Known rows, with every way that one mark hangs from another
[zimerod befeda [zeton dofe]]: [ 2.487  3.678  1.581 -0.601  0.907 -0.726 -3.037  0.751 -1.615 -2.028
 -1.363  1.097  1.904 -1.263 -1.959 -0.579  0.012  1.365 -1.001  0.069
  1.701  1.415  3.597  2.265]
[zeton [dofe gotub]]: [ 1.767  3.802  1.441 -0.266  0.144 -1.478  0.991  1.359 -0.116 -1.875
 -0.803  0.424  0.057  1.172 -0.653 -0.551  1.200  0.434 -0.637 -1.404
  1.637  0.564  1.782  2.437]
[parefir [dofe befeda] [zimerod gotub nemi]]: [ 2.035  3.342 -0.285  0.014 -0.545 -0.298  1.313  0.780 -2.734 -4.331
 -1.446  0.954 -6.118 -1.573 -0.109 -1.998 -3.293  1.063 -0.609 -4.217
  1.941  2.460 -0.656  2.891]
[parefir dofe zimerod]: [ 1.959  2.836  0.518 -0.889 -0.486 -0.697  0.590  0.831 -0.859 -4.183
 -1.165  0.599 -8.025 -0.552  0.670 -1.112  0.369  1.267 -0.173 -2.541
  2.081  1.405 -0.762  2.819]
[nemi [dofe befeda gotub]]: [ 2.030  3.523 -0.206 -1.129  0.317 -1.355 -0.975  0.476 -0.238 -2.271
 -0.795  0.151 -2.061  1.168 -0.428 -1.043 -0.700  2.426  0.026 -4.256
  2.095  1.150  1.793  2.550]
[parefir [dofe befeda] [zimerod zeton]]: [ 2.315  2.782  0.225 -0.834  0.090 -0.257 -0.430  0.457 -1.547 -4.081
 -1.432  0.584 -6.624 -1.205 -0.499 -1.615 -0.584  1.836 -0.644 -4.911
  2.177  2.212  0.462  2.892]
[parefir [zimerod gotub]]: [ 1.810  3.861  0.403  0.312 -0.473 -0.788  0.194  0.508 -0.464 -3.169
 -1.381  0.766 -4.158 -0.541  1.180 -1.189 -1.068  1.472 -0.334 -2.140
  1.902  1.486  0.289  2.473]
[zimerod [gotub [dofe befeda]] zeton]: [ 2.410  4.294  0.106  0.995  0.864 -0.227 -2.274  0.243  1.109 -1.356
 -1.573  0.451  0.594 -1.404 -1.518 -1.272 -1.773  1.471 -0.959 -4.132
  1.409  2.368  2.323  2.175]
[parefir zimerod]: [ 1.477  3.032  0.341 -0.653 -0.387 -0.901  0.854  0.838 -0.102 -2.986
 -1.152  0.719 -4.929 -0.081  1.284 -0.900  0.740  1.626 -0.202 -1.537
  2.074  1.008  0.949  2.563]
[parefir [zimerod [nemi dofe]]]: [ 1.398  2.818  0.543 -0.577 -0.063 -0.657  1.239  0.755 -0.479 -3.628
 -1.333  0.706 -6.779 -0.389  0.403 -1.079  0.688  2.277  0.275 -1.654
  1.986  1.473  0.466  2.767]
[parefir [zimerod befeda nemi]]: [ 1.426  2.895 -0.102 -0.783 -0.206 -0.573  0.169  0.745 -2.207 -3.846
 -1.323  1.467 -3.023 -0.920  0.509 -1.179 -1.536  1.460 -0.538  0.758
  1.982  1.465  1.068  2.563]
[zeton dofe]: [ 1.710  3.558  1.730 -0.013  0.058 -1.327  0.762  1.472 -0.060 -1.138
 -0.889  0.606 -0.969  0.072 -0.517 -0.301  1.957  0.525 -0.426 -0.995
  1.642  0.549  3.000  2.586]
[zeton [dofe befeda gotub]]: [ 1.685  3.779  0.747 -0.328  0.071 -1.472  0.956  1.254 -0.968 -1.397
 -0.748  0.511  1.177  1.147 -0.882 -0.928 -0.450  0.470 -0.887 -3.008
  1.775  0.851  2.842  2.664]
[gotub dofe]: [ 1.426  3.400  0.172  0.040  0.303 -0.964 -0.161  1.007  2.623 -1.121
 -0.939  0.355 -1.619  0.099 -0.022 -0.415  0.559  1.036 -0.446 -0.683
  1.449  0.887  2.297  2.342]
[dofe befeda gotub]: [ 1.766  3.495 -0.928 -1.065 -0.131 -1.089  0.339  0.559 -1.127 -2.041
 -0.670  0.679  2.021  1.246  0.054 -1.235 -1.468  1.040 -0.855 -3.992
  1.850  1.021  2.041  2.447]
[parefir [dofe befeda]]: [ 2.289  2.901 -0.179 -0.971 -0.398 -0.840 -0.221  0.874 -1.504 -2.424
 -0.767  0.654 -2.891 -0.616 -0.298 -1.003 -0.936  0.861 -0.513 -4.056
  1.864  1.317  1.628  2.724]
[zimerod [gotub [dofe befeda]] nemi zeton]: [ 2.215  4.009  0.063  1.216  0.982  0.202 -0.671  0.418  0.176 -2.101
 -1.685  0.806  0.782 -1.887 -2.153 -1.458 -1.936  1.249 -0.997 -3.498
  1.191  2.763  1.953  2.231]
[zimerod befeda parefir]: [ 1.812  2.382 -0.025 -0.978  0.155 -1.386 -3.385  0.735 -2.608 -1.584
 -1.062  1.447  4.289 -0.775 -0.955 -0.848 -3.282  1.209 -1.003 -0.416
  1.624  0.575  1.908  2.159]
[parefir dofe [zimerod gotub zeton]]: [ 2.746  3.703  0.914  0.120  0.032 -0.145 -1.104  0.224 -1.040 -4.560
 -1.688  0.525 -7.259 -1.648 -0.464 -1.535 -0.719  1.669 -0.465 -3.806
  1.936  2.403 -1.342  2.581]

Rows
[ 2.217  3.318  1.415 -0.359  1.043 -0.238 -1.439  0.895 -2.682 -2.644
 -1.525  1.437  1.950 -1.885 -2.568 -0.753 -0.135  0.958 -0.983  0.634
  1.480  1.880  3.184  2.320] : [zimerod befeda nemi [zeton dofe]]
[ 1.617  3.075  1.292 -0.277  0.550 -0.317  1.609  0.770 -0.861 -3.924
 -1.558  0.731 -4.194 -0.323 -1.036 -1.238  1.409  1.346 -0.580 -1.887
  1.790  1.882  0.420  2.652] : [parefir [zimerod nemi [zeton [dofe gotub]]]]
[ 2.446  3.512  1.899  1.022  0.875 -0.878 -2.635  0.557 -1.335 -1.388
 -1.726  0.670  2.536 -1.505 -2.893 -1.101 -1.167  0.948 -1.051 -4.193
  1.339  1.629  1.114  2.117] : [zimerod gotub parefir [zeton dofe]]
[ 1.944  3.122  0.139 -1.046  0.400 -0.819 -1.687  0.670 -2.061 -3.056
 -1.128  1.255 -1.072 -1.046 -0.845 -0.727 -1.464  1.857 -0.019  0.616
  1.763  1.436  2.098  2.421] : [zimerod befeda [nemi dofe]]
[ 2.139  3.983  0.562  0.560  0.113 -0.616 -0.240  0.614 -0.883 -2.670
 -1.332  0.797 -2.546 -1.000 -0.749 -1.011 -0.911  1.644  0.203 -2.603
  1.515  1.791  0.712  2.316] : [zimerod gotub [nemi dofe]]
[ 2.275  2.908  1.005 -0.655  1.046 -0.043 -0.688  0.421 -0.240 -2.991
 -1.440  0.692 -2.972 -1.293 -1.710 -0.791  2.297  2.333  0.194 -2.718
  1.627  1.899  1.653  2.472] : [zimerod [nemi dofe] zeton]
[ 2.520  3.920  0.706  0.707  0.556  0.217 -0.606  0.259 -1.295 -2.864
 -1.700  1.136  0.432 -2.017 -1.411 -1.123 -0.003  1.100 -0.565 -3.111
  1.284  2.374  0.973  2.093] : [zimerod gotub nemi zeton]
[ 1.768  2.876  0.214  0.676  0.029 -0.717 -0.322  0.648 -2.324 -2.053
 -1.433  1.307  2.742 -1.368 -1.488 -1.294 -2.737  0.561 -0.718 -2.956
  1.159  1.433 -0.032  2.143] : [zimerod gotub nemi parefir]
[ 1.821  3.218  1.201 -0.320  0.397 -0.597  0.258  0.703 -0.403 -2.636
 -1.478  0.546 -4.037 -0.752 -0.655 -1.166  0.793  1.749 -0.672 -2.831
  2.025  1.670  2.216  2.734] : [parefir [zimerod [zeton [dofe befeda]]]]
[ 2.267  3.617 -0.091  0.012 -0.591 -0.641  0.035  0.539 -2.015 -3.914
 -1.320  0.620 -6.159 -1.081  0.330 -1.848 -3.319  1.136 -0.658 -4.514
  2.062  2.140 -0.303  2.805] : [parefir [dofe befeda] [zimerod gotub]]
[ 2.487  3.059  0.297  0.271  0.938 -0.210 -3.917  0.096 -3.877 -2.792
 -1.903  1.729  5.364 -2.752 -2.908 -1.579 -4.646  1.237 -1.332 -1.727
  1.235  2.302  0.631  1.956] : [zimerod befeda gotub nemi parefir zeton]
[ 1.994  3.155  1.778 -0.009  0.793 -0.207  0.754  1.160 -0.910 -2.263
 -1.437  0.939 -0.606 -1.367 -2.180 -0.690  2.589  0.749 -0.553 -1.767
  1.416  1.771  2.449  2.513] : [zimerod nemi [zeton dofe]]
[ 2.443  3.071  0.516  0.356 -0.221 -1.113 -1.996  0.513 -2.004 -2.316
 -1.282  0.827 -0.131 -1.257 -1.369 -1.247 -3.023  0.585 -0.661 -4.247
  1.455  1.287 -1.014  2.244] : [zimerod gotub [parefir dofe]]
[ 2.097  2.050  0.308 -0.905  1.046 -0.271 -3.166  0.510 -3.681 -2.670
 -1.627  1.743  4.494 -2.151 -2.699 -1.183 -2.262  1.337 -1.185 -0.970
  1.391  1.772  1.532  2.140] : [zimerod befeda nemi parefir zeton]
[ 2.647  4.328  1.432  0.756  0.914 -0.159 -2.297  0.597 -3.073 -2.791
 -1.794  1.466  2.651 -2.516 -2.706 -1.136 -2.483  0.716 -1.152 -0.226
  1.361  2.437  2.266  2.120] : [zimerod befeda gotub nemi [zeton dofe]]
[ 1.580  3.587  0.279  0.459 -0.390 -0.428  1.409  0.618 -1.209 -3.570
 -1.505  1.049 -4.145 -0.964  0.681 -1.371 -1.217  1.256 -0.325 -1.810
  1.777  1.787 -0.040  2.504] : [parefir [zimerod gotub nemi]]
[ 2.744  3.389  0.468  0.096  0.793 -0.702 -5.524  0.054 -3.032 -2.196
 -1.770  1.378  5.353 -2.170 -2.403 -1.370 -4.510  1.542 -1.319 -2.319
  1.475  1.881  1.183  1.782] : [zimerod befeda gotub parefir zeton]
[ 2.258  3.658  1.723 -0.347  0.844 -0.762 -0.578  0.754  0.078 -2.175
 -1.188  0.429  0.132  0.053 -1.773 -0.590  2.298  1.068 -0.752 -2.521
  1.585  1.302  1.912  2.369] : [zimerod [zeton [dofe gotub]]]
[ 2.301  3.232 -0.529 -1.149 -0.255 -0.927  0.122  0.728 -1.740 -3.183
 -0.711  0.521 -1.636  0.553 -0.439 -1.244 -1.342  0.738 -0.727 -4.431
  1.856  1.359  0.370  2.702] : [parefir [dofe befeda gotub]]
[ 1.676  1.697 -0.270 -0.654 -0.017 -0.748  0.157  1.061 -3.358 -2.508
 -1.116  1.133  0.032 -1.232 -1.876 -1.398 -2.241  0.449 -0.829 -4.057
  1.459  1.435  0.340  2.711] : [zimerod nemi [parefir [dofe befeda]]]
[ 1.980  2.247 -0.338 -1.048 -0.047 -1.238 -1.027  0.843 -2.319 -2.423
 -0.885  0.651  0.957  0.217 -1.469 -1.400 -2.402  0.759 -0.937 -4.920
  1.657  0.936 -0.247  2.529] : [zimerod [parefir [dofe befeda gotub]]]
[ 2.528  3.260  0.870  0.622  0.689 -0.606 -3.250  0.160 -1.105 -1.819
 -1.685  0.846  2.800 -1.752 -2.080 -1.266 -1.553  1.360 -0.850 -4.900
  1.373  1.776  0.434  1.950] : [zimerod gotub parefir zeton]
[ 2.358  2.376  0.483 -1.079  0.944 -0.749 -4.633  0.371 -2.631 -2.041
 -1.481  1.411  4.253 -1.715 -2.234 -0.985 -2.102  1.759 -1.172 -1.478
  1.580  1.260  1.975  2.038] : [zimerod befeda parefir zeton]
[ 2.433  3.510  1.407  0.960  0.816 -0.879 -2.618  0.485 -2.014 -1.034
 -1.677  0.759  3.199 -1.638 -3.108 -1.507 -2.576  0.952 -1.332 -5.554
  1.416  1.859  2.004  2.193] : [zimerod gotub parefir [zeton [dofe befeda]]]
[ 1.836  2.864  0.848 -0.505  0.564 -0.199  0.178  0.358 -0.229 -3.965
 -1.630  0.664 -6.731 -1.111 -0.395 -1.177  1.519  2.594  0.136 -2.317
  1.989  2.035  0.517  2.645] : [parefir [zimerod [nemi dofe] zeton]]
[ 2.257  1.678  0.287 -0.658  0.733 -0.070 -1.125  0.545 -3.205 -2.888
 -1.505  1.120  0.357 -2.153 -3.010 -1.502 -0.981  0.941 -0.952 -5.210
  1.400  2.074  0.448  2.579] : [zimerod nemi [parefir [dofe befeda]] zeton]
[ 1.433  1.922 -0.049 -0.544  0.424 -1.011 -0.684  0.857 -2.062 -1.744
 -1.188  0.861 -0.159 -0.769 -1.870 -1.237 -1.522  1.847 -0.179 -3.895
  1.624  1.208  1.508  2.537] : [zimerod [nemi [dofe befeda]] parefir]
[ 2.569  3.230  0.220 -1.495  0.295 -0.402 -1.805  0.126 -2.189 -5.455
 -1.427  0.778 -4.843 -0.599 -0.665 -1.548 -1.706  1.665 -0.856 -1.618
  2.112  2.137 -1.357  2.620] : [parefir [dofe gotub] [zimerod befeda zeton]]
[ 1.961  3.051 -0.143  0.307  0.152 -0.855 -2.692  0.472 -4.097 -2.389
 -1.514  1.798  5.131 -1.960 -1.700 -1.417 -5.638  0.572 -1.132 -0.694
  1.313  1.625  0.658  2.027] : [zimerod befeda gotub nemi parefir]
[ 2.695  2.786  0.841  0.524  0.648  0.024 -1.899  0.397 -2.859 -3.379
 -1.857  1.077  0.458 -2.672 -3.075 -1.614 -2.093  0.801 -0.832 -4.903
  1.155  2.510 -1.266  2.169] : [zimerod gotub nemi [parefir dofe] zeton]
[ 1.891  2.960  0.056  0.499  0.324 -0.916 -1.363  0.468 -2.422 -1.934
 -1.477  0.944  0.718 -1.307 -1.942 -1.633 -3.909  1.657 -0.347 -4.797
  1.505  1.839  0.577  2.376] : [zimerod gotub [nemi [dofe befeda]] parefir]
[ 1.877  2.964 -0.245 -1.368 -0.207 -0.498  0.349  0.641 -3.155 -5.615
 -1.205  1.108 -4.975 -0.330 -0.195 -1.601 -2.740  1.012 -0.709 -0.409
  1.997  1.908 -1.838  2.802] : [parefir [dofe gotub] [zimerod befeda nemi]]
